Each row was made from one path, in order. Every step used is in the known rows, and no mark comes twice. Write each row's path.
Known rows:
luni > kogoli > buraz > lonokug > malifof: [-1.808 -2.441 3.707 -0.477 2.525 5.301 -4.408 -2.521 1.880 -0.642 -1.039 2.656 -0.363 -0.951 5.034 -3.815 0.626 4.310 -1.786 -0.365 1.105 0.286 4.733 -6.049 3.082 -2.667]
luni > kogoli > malifof: [1.322 -1.439 4.280 0.428 0.238 2.262 -2.176 -0.627 2.034 -1.576 -1.455 -1.060 0.485 -2.637 3.800 -3.154 2.098 2.666 -2.490 -1.342 2.259 -0.004 1.019 -4.674 0.756 1.516]
luni > kogoli > buraz > lonokug: [-1.036 -3.047 2.383 1.182 2.572 3.960 -3.579 -2.589 1.240 -0.445 -0.438 0.785 0.675 -1.556 3.790 -3.878 -0.006 3.795 -2.171 -0.737 1.077 0.204 2.448 -5.121 2.832 -2.029]
zigo > rabusal > kogoli > buraz: [-0.630 -1.898 4.154 1.160 1.026 3.433 -1.407 -1.242 0.838 -1.961 0.617 -0.264 1.253 -4.092 4.229 -2.911 2.082 -0.141 -1.219 -1.146 2.359 0.036 1.242 -3.484 3.332 3.022]
rabusal > lonokug > malifof > kogoli > buraz: [-4.755 -0.178 7.636 -0.675 1.622 5.220 -5.318 -1.989 2.885 0.409 -0.804 5.529 0.257 -2.735 3.920 -3.671 0.692 1.402 -1.677 -0.042 0.686 0.675 3.339 -6.174 3.014 -1.738]
luni > kogoli > buraz: [0.815 -2.757 4.098 0.293 -0.390 2.628 -2.330 -1.553 1.006 -0.679 -0.391 0.509 -0.022 -2.720 4.334 -3.104 1.677 2.944 -1.223 -0.309 2.422 1.046 1.828 -5.361 1.863 -0.363]
lonokug > malifof > kogoli: [-2.939 -0.830 5.960 0.014 2.480 2.961 -4.987 -0.998 2.972 -0.221 -1.931 4.167 0.003 -2.947 1.530 -1.794 1.846 1.996 -1.979 -0.177 4.395 -0.092 2.930 -5.089 1.695 -2.113]
duvus > rabusal > zigo: [0.828 1.941 3.238 0.188 1.523 3.731 -1.601 -0.623 0.094 -1.320 -0.607 0.753 2.087 -4.045 2.669 -2.230 2.298 0.669 -2.975 -0.510 5.464 -0.761 -2.292 -2.600 -0.592 -0.053]
sinu > tenal: [-0.692 -1.025 3.870 2.907 0.227 2.381 -2.311 -0.552 0.444 -0.645 -1.561 0.694 2.817 -1.888 1.004 -0.796 0.452 1.169 -0.808 -1.797 2.617 0.275 -0.351 -3.464 -1.157 -2.484]
zigo > rabusal: [-0.625 -1.240 3.305 2.091 2.076 3.091 -1.477 -1.430 1.401 -2.599 -1.631 0.789 2.138 -2.506 1.429 -1.203 0.298 0.665 -1.383 -0.424 4.281 -0.786 0.099 -2.131 1.712 1.016]
kogoli > rabusal: [-0.301 -1.356 3.939 2.889 0.543 4.160 -2.718 -0.183 1.453 0.432 -0.835 0.527 1.352 -3.086 2.789 -0.998 0.911 0.372 -1.251 -1.200 3.760 0.049 -1.419 -4.426 1.692 -0.537]
buraz > lonokug > malifof > kogoli > luni: [-4.545 -1.748 5.681 2.867 5.715 4.940 -5.621 -1.240 3.421 0.425 -1.972 3.828 2.261 -2.113 2.076 -3.089 0.450 2.146 -2.303 -1.349 2.334 -0.151 3.771 -5.160 2.848 -4.125]
duvus > rabusal > kogoli > buraz > lonokug > malifof: [-2.263 1.236 4.712 -0.958 3.055 6.432 -3.374 -1.646 0.983 1.443 0.309 0.550 0.170 -2.868 5.032 -5.061 1.855 1.882 -2.433 -1.890 1.639 -1.212 3.085 -4.023 2.655 -0.419]
malifof > lonokug > buraz: [-4.535 -1.677 3.127 -0.177 2.165 5.283 -2.840 -2.530 0.524 1.113 -1.118 -0.487 1.167 -0.731 2.522 -1.592 0.654 0.785 -1.268 1.630 3.180 -0.615 -0.489 -5.712 1.054 -2.980]
luni > kogoli: [0.962 -2.793 3.017 2.072 0.658 1.310 -2.656 -1.310 0.959 -1.635 -0.968 0.699 0.468 -2.178 2.205 -3.474 1.919 2.779 -1.660 -0.016 4.310 -0.598 0.800 -3.887 0.584 -1.329]
luni > kogoli > rabusal > duvus: [1.670 -2.423 3.032 4.497 -0.677 2.335 -2.346 0.097 1.397 1.288 -0.696 0.650 1.021 -2.483 3.596 -2.248 3.425 2.039 -3.867 0.109 4.290 -1.184 -2.461 -4.815 1.016 -1.316]
luni > kogoli > tenal > sinu: [0.685 -5.115 4.791 1.673 1.429 3.037 -6.127 -1.702 1.304 -1.543 -0.052 1.795 0.608 -0.967 5.337 -1.732 -0.205 2.673 -1.302 -0.213 4.223 2.042 0.168 -6.178 -1.049 -3.434]
kogoli > malifof: [0.114 0.333 4.572 -0.043 0.432 3.920 -1.623 0.186 2.381 -0.596 -2.111 -0.759 1.633 -2.591 3.124 -1.807 1.510 0.914 -2.092 -1.671 1.696 0.330 0.523 -4.350 0.634 2.135]
malifof > lonokug > buraz > kogoli > tenal > sinu: [-4.906 -3.374 4.593 1.232 4.922 6.474 -8.333 -3.046 0.393 0.638 0.422 0.255 0.684 -0.482 6.235 -0.347 -0.150 -0.856 -1.834 0.350 3.197 1.591 0.715 -8.191 0.608 -4.546]
buraz > kogoli > malifof > lonokug: [-3.332 -0.079 4.004 1.823 4.232 3.862 -4.230 -1.374 3.008 -0.427 -1.786 -2.339 1.405 -2.929 2.997 -1.914 2.150 -1.509 -3.796 -2.460 1.308 -0.174 2.479 -4.616 2.043 1.506]
luni > kogoli > malifof > lonokug: [-1.659 -2.668 3.811 0.560 2.394 2.726 -2.631 -1.948 2.969 -0.876 -1.944 -2.153 0.825 -2.059 2.875 -2.762 1.355 1.574 -3.354 -0.858 1.871 0.157 0.864 -4.843 1.181 0.553]
zigo > rabusal > kogoli: [-0.643 -1.877 3.057 2.751 1.831 2.163 -1.816 -0.973 0.738 -2.847 -0.082 -0.156 1.612 -3.692 2.109 -3.268 2.434 -0.275 -1.744 -0.828 4.312 -1.673 0.267 -2.113 2.019 1.939]
tenal > sinu: [-1.010 -2.315 3.906 1.522 2.361 4.212 -6.292 -0.373 1.231 -0.594 -0.676 2.855 0.838 -0.979 3.779 -2.229 0.616 1.234 -1.141 -0.394 4.320 1.114 0.221 -4.873 0.473 -0.128]
zigo > rabusal > lonokug > buraz: [-3.121 -0.024 4.153 1.329 1.103 5.906 -1.966 -3.017 -0.615 -1.741 -0.422 2.090 1.890 -0.926 3.504 -3.180 -0.337 0.797 -0.634 1.461 2.400 -2.177 -1.419 -3.925 2.102 -0.849]
zigo > rabusal > lonokug > buraz > kogoli: [-3.480 0.783 4.107 3.103 2.951 5.483 -4.011 -3.343 -0.799 -2.297 0.314 1.856 1.292 -1.749 4.090 -3.907 1.105 -0.629 -1.340 0.326 2.401 -2.746 0.387 -4.094 3.081 -0.389]
buraz > lonokug > malifof > kogoli > rabusal: [-4.717 -1.531 4.676 2.283 4.936 5.570 -6.778 -1.820 3.407 0.982 -1.281 4.078 0.456 -2.779 2.153 -1.440 -0.168 2.089 -2.832 -1.501 3.080 -0.541 1.574 -5.769 3.926 -3.562]
duvus > rabusal > lonokug > malifof > kogoli > tenal: [-3.130 1.346 8.867 0.001 2.348 4.727 -3.903 -2.849 2.629 0.944 -0.918 3.232 1.395 -2.992 2.625 -2.650 -0.645 1.238 -2.600 -0.693 2.796 -0.747 0.410 -4.357 -0.530 -4.765]
lonokug > malifof: [-1.272 -0.418 4.530 -0.203 0.919 4.416 -3.192 -0.242 1.907 -0.767 -2.143 2.770 0.616 -1.544 2.918 -2.141 1.931 1.538 -1.095 0.189 3.646 -0.214 2.934 -4.467 0.653 -1.532]

Which path is each row?
[-3.764 2.433 8.739 -1.281 2.069 5.580 -4.159 -2.687 2.285 1.768 -0.183 4.039 0.056 -3.433 3.895 -3.988 0.470 1.638 -2.221 -1.033 1.629 -0.321 1.944 -4.726 2.433 -1.105] -> duvus > rabusal > lonokug > malifof > kogoli > buraz
[-1.588 -1.824 5.359 2.619 0.453 4.848 -4.507 -1.759 1.701 -0.914 -0.288 3.689 -0.215 -1.768 4.997 -4.682 1.170 1.902 -1.538 -0.137 2.445 -1.056 0.709 -5.425 2.212 -2.410] -> luni > kogoli > rabusal > lonokug > malifof
[0.381 0.968 4.216 1.287 1.027 2.399 -1.669 -0.655 0.065 0.348 0.413 -1.484 1.118 -4.107 2.140 -4.776 3.156 0.263 -2.262 -1.485 4.697 -2.045 -0.853 -1.935 0.215 0.975] -> duvus > rabusal > kogoli
[-3.125 -0.887 4.152 0.083 2.582 4.300 -2.248 -1.008 3.345 0.015 -2.317 -2.003 2.065 -2.036 2.265 -1.409 0.652 -0.126 -2.924 -1.283 1.182 0.334 0.539 -4.441 0.940 1.131] -> kogoli > malifof > lonokug
[-2.320 -1.311 2.791 0.674 2.688 5.619 -3.059 -1.667 1.604 0.542 -1.068 1.127 1.835 -1.507 3.205 -2.681 -0.628 2.100 -1.758 -1.091 0.572 0.580 2.018 -4.838 2.680 -1.482] -> kogoli > buraz > lonokug
[-2.507 -2.332 2.342 1.931 3.742 4.841 -2.710 -2.178 1.082 -1.781 0.350 0.082 1.881 -3.021 3.670 -3.703 0.493 0.771 -2.072 -1.606 1.187 -0.916 1.792 -3.346 4.189 1.362] -> zigo > rabusal > kogoli > buraz > lonokug
[-3.006 1.518 5.053 -1.951 2.141 5.729 -1.681 -2.084 0.229 2.115 0.343 -4.580 0.631 -3.095 4.662 -3.727 2.748 -0.195 -3.100 -0.874 2.269 -1.741 -1.692 -4.847 1.088 1.442] -> duvus > rabusal > kogoli > malifof > lonokug > buraz
[-3.215 0.046 5.129 1.553 2.120 5.589 -2.832 -2.219 1.965 -2.935 -1.642 4.126 1.703 -1.163 2.853 -3.379 0.060 0.584 -1.350 0.319 2.492 -1.750 1.862 -2.863 2.061 -0.317] -> zigo > rabusal > lonokug > malifof
[-2.939 -0.795 7.008 -1.672 1.529 4.090 -4.710 -1.234 2.903 0.655 -1.328 4.010 -0.418 -3.415 3.767 -1.219 1.605 1.988 -1.440 -0.399 2.466 1.640 3.950 -6.386 2.915 -1.189] -> lonokug > malifof > kogoli > buraz
[-1.896 -1.743 5.218 2.891 2.233 2.655 -4.636 -0.925 2.441 1.063 -0.647 1.933 0.865 -4.409 1.447 -0.682 0.830 0.647 -2.084 -1.375 4.325 0.323 -1.319 -4.943 2.552 -1.219] -> malifof > kogoli > rabusal
[-3.174 -0.757 2.852 0.750 3.680 5.876 -4.364 -1.384 2.195 -0.685 -2.259 3.124 1.186 -0.505 2.329 -2.969 0.225 2.405 -2.008 -0.309 2.465 -1.107 3.437 -4.326 1.618 -3.120] -> buraz > lonokug > malifof
[-4.214 -2.291 5.459 0.564 4.708 4.640 -5.773 -2.398 3.538 0.022 -1.969 3.529 1.411 -1.936 1.918 -0.654 -1.317 2.583 -2.762 -0.683 2.404 0.274 2.982 -5.975 0.939 -6.375] -> buraz > lonokug > malifof > kogoli > tenal
[-2.037 -1.430 5.801 0.017 1.549 2.809 -3.847 -1.174 2.406 0.785 -0.711 2.211 0.631 -4.007 2.323 -1.509 1.144 1.474 -1.720 -0.875 2.367 1.582 1.539 -5.549 2.522 -0.486] -> malifof > kogoli > buraz
[-3.238 -0.677 4.020 -0.815 2.834 6.963 -4.048 -1.611 2.264 0.333 -1.675 2.990 0.790 -0.929 4.471 -2.523 -0.099 2.576 -1.514 -0.662 0.537 0.540 4.456 -5.673 3.042 -2.211] -> kogoli > buraz > lonokug > malifof
[-1.354 -0.187 4.778 3.439 2.210 4.817 -3.911 -0.585 -0.715 0.332 -0.025 -0.081 1.706 -2.569 5.104 -3.162 3.237 -0.533 -0.682 -0.726 3.020 -0.295 1.832 -5.718 2.041 -2.024] -> lonokug > buraz > kogoli > luni
[-2.563 -2.121 3.934 -1.397 1.650 4.488 -2.774 -2.728 1.132 -0.024 -0.985 -2.445 -0.057 -1.248 4.837 -2.391 1.539 2.289 -2.366 0.715 1.870 -0.242 0.003 -6.837 1.468 -0.616] -> luni > kogoli > malifof > lonokug > buraz
[-3.994 -1.804 4.066 0.920 4.341 4.138 -4.981 -2.269 2.574 1.052 -0.849 2.324 1.222 -2.881 1.784 -2.230 -0.560 2.442 -2.593 -1.330 1.103 0.703 2.145 -5.509 3.487 -2.177] -> malifof > kogoli > buraz > lonokug
[-3.003 -0.262 5.110 2.784 2.432 5.919 -3.550 -3.577 -0.513 -2.205 0.301 0.976 2.107 -1.859 5.042 -2.149 -0.392 -0.984 -1.306 0.271 1.672 -1.546 0.037 -5.021 1.461 -3.189] -> zigo > rabusal > lonokug > buraz > kogoli > tenal
[-1.089 1.747 4.653 -0.048 1.396 5.265 -3.842 -0.689 0.082 -0.154 -0.697 -1.288 0.132 -2.627 5.672 -2.142 3.162 0.107 -2.109 -1.161 1.673 -0.583 1.520 -6.325 1.821 1.230] -> lonokug > buraz > kogoli > malifof
[-0.564 -1.726 4.161 0.335 -0.188 3.198 -2.358 -0.126 0.710 0.004 0.566 -0.063 0.713 -3.695 4.269 -3.858 3.174 0.148 -1.236 -1.041 1.832 0.576 1.540 -4.894 2.074 1.137] -> rabusal > kogoli > buraz
[-4.825 -1.023 3.049 1.584 3.863 4.764 -4.782 -2.733 0.122 0.592 -0.561 -0.798 0.511 -1.561 3.115 -2.118 2.058 -0.776 -2.064 0.634 3.191 -1.013 1.415 -5.909 2.104 -2.588] -> malifof > lonokug > buraz > kogoli
[-4.582 -0.567 6.045 1.950 1.399 5.429 -5.190 -2.395 0.520 1.887 0.739 3.248 0.638 -2.943 3.503 -2.853 0.199 0.802 -1.452 0.337 2.541 -1.016 -3.027 -6.634 2.969 -3.146] -> malifof > kogoli > rabusal > lonokug > buraz
[-3.396 -1.708 3.606 0.355 3.765 6.183 -3.534 -2.229 1.777 -1.834 -0.160 1.806 0.765 -2.419 4.871 -3.582 1.074 1.236 -1.936 -1.118 1.251 -0.876 4.253 -4.200 4.560 0.716] -> zigo > rabusal > kogoli > buraz > lonokug > malifof
[-0.620 -0.530 3.644 4.531 2.222 3.717 -4.740 -0.516 1.224 -0.120 -0.270 0.180 0.726 -3.923 3.407 -1.767 2.367 -1.174 -1.952 -2.328 3.730 -0.381 0.500 -4.436 2.550 -0.189] -> buraz > kogoli > rabusal
[-0.834 0.659 3.368 3.972 0.344 5.402 -3.968 0.001 -0.433 2.652 0.024 0.422 0.750 -2.390 5.294 -1.362 4.546 -0.386 -3.329 0.152 3.594 -1.707 -1.844 -6.672 2.211 -1.627] -> lonokug > buraz > kogoli > rabusal > duvus
[0.696 0.355 5.574 3.271 1.583 2.949 -1.178 0.083 0.263 0.856 0.640 -1.974 2.676 -4.428 3.133 -5.249 3.520 -0.564 -1.779 -2.324 4.071 -1.284 -0.544 -2.157 0.438 0.439] -> duvus > rabusal > kogoli > luni
[-4.053 -0.266 4.372 -1.784 1.779 6.153 -2.270 -1.799 1.464 1.035 -1.609 -2.109 1.179 -1.249 4.170 -1.104 0.818 0.647 -2.111 0.435 1.282 -0.021 -0.422 -6.477 1.215 -0.148] -> kogoli > malifof > lonokug > buraz
[-3.299 0.640 5.577 3.966 2.396 5.966 -6.143 -1.121 1.604 -0.461 -0.201 3.636 0.289 -2.608 4.888 -3.949 1.954 -1.258 -2.041 -1.600 1.837 -1.266 2.183 -5.117 3.148 -1.460] -> buraz > kogoli > rabusal > lonokug > malifof
[1.195 -2.846 2.291 2.680 0.488 2.805 -3.547 -0.773 0.621 -2.474 0.306 1.589 0.879 -4.203 4.549 -2.052 2.526 1.395 -2.609 -0.399 5.079 0.257 -2.300 -5.304 1.390 -0.929] -> luni > kogoli > rabusal > zigo
[-1.213 2.299 5.240 1.719 1.506 4.418 -1.673 -1.866 0.590 0.354 -0.592 0.905 2.178 -2.150 1.682 -5.044 0.175 0.551 -2.051 -0.687 2.908 -2.301 -1.634 -1.853 0.004 -0.803] -> duvus > rabusal > lonokug
[-3.985 -1.206 3.991 -1.306 1.614 5.261 -2.658 -1.352 0.847 0.740 -0.080 -2.948 0.682 -2.344 4.685 -3.253 2.894 -0.413 -2.583 -0.077 1.182 -0.754 -0.244 -6.242 1.670 1.064] -> rabusal > kogoli > malifof > lonokug > buraz
[-4.707 -1.215 3.413 2.917 3.671 5.945 -5.312 -2.587 0.285 1.621 0.177 -1.183 0.308 -2.478 4.509 -0.938 1.804 -1.490 -2.004 -0.506 3.334 -0.643 -0.526 -6.636 3.405 -2.321] -> malifof > lonokug > buraz > kogoli > rabusal
[-0.430 -0.345 2.425 4.000 2.338 3.917 -5.223 0.010 0.642 -2.196 0.423 1.547 1.269 -5.096 4.355 -1.385 3.408 -1.694 -3.076 -1.925 4.574 0.141 -0.739 -4.962 2.157 0.015] -> buraz > kogoli > rabusal > zigo
[-3.347 -1.810 3.659 1.179 3.535 3.549 -1.781 -1.663 2.844 -2.173 -0.882 -2.994 1.963 -3.598 2.768 -2.370 1.787 -1.413 -3.321 -1.893 1.827 -0.905 0.324 -2.970 2.545 4.059] -> zigo > rabusal > kogoli > malifof > lonokug
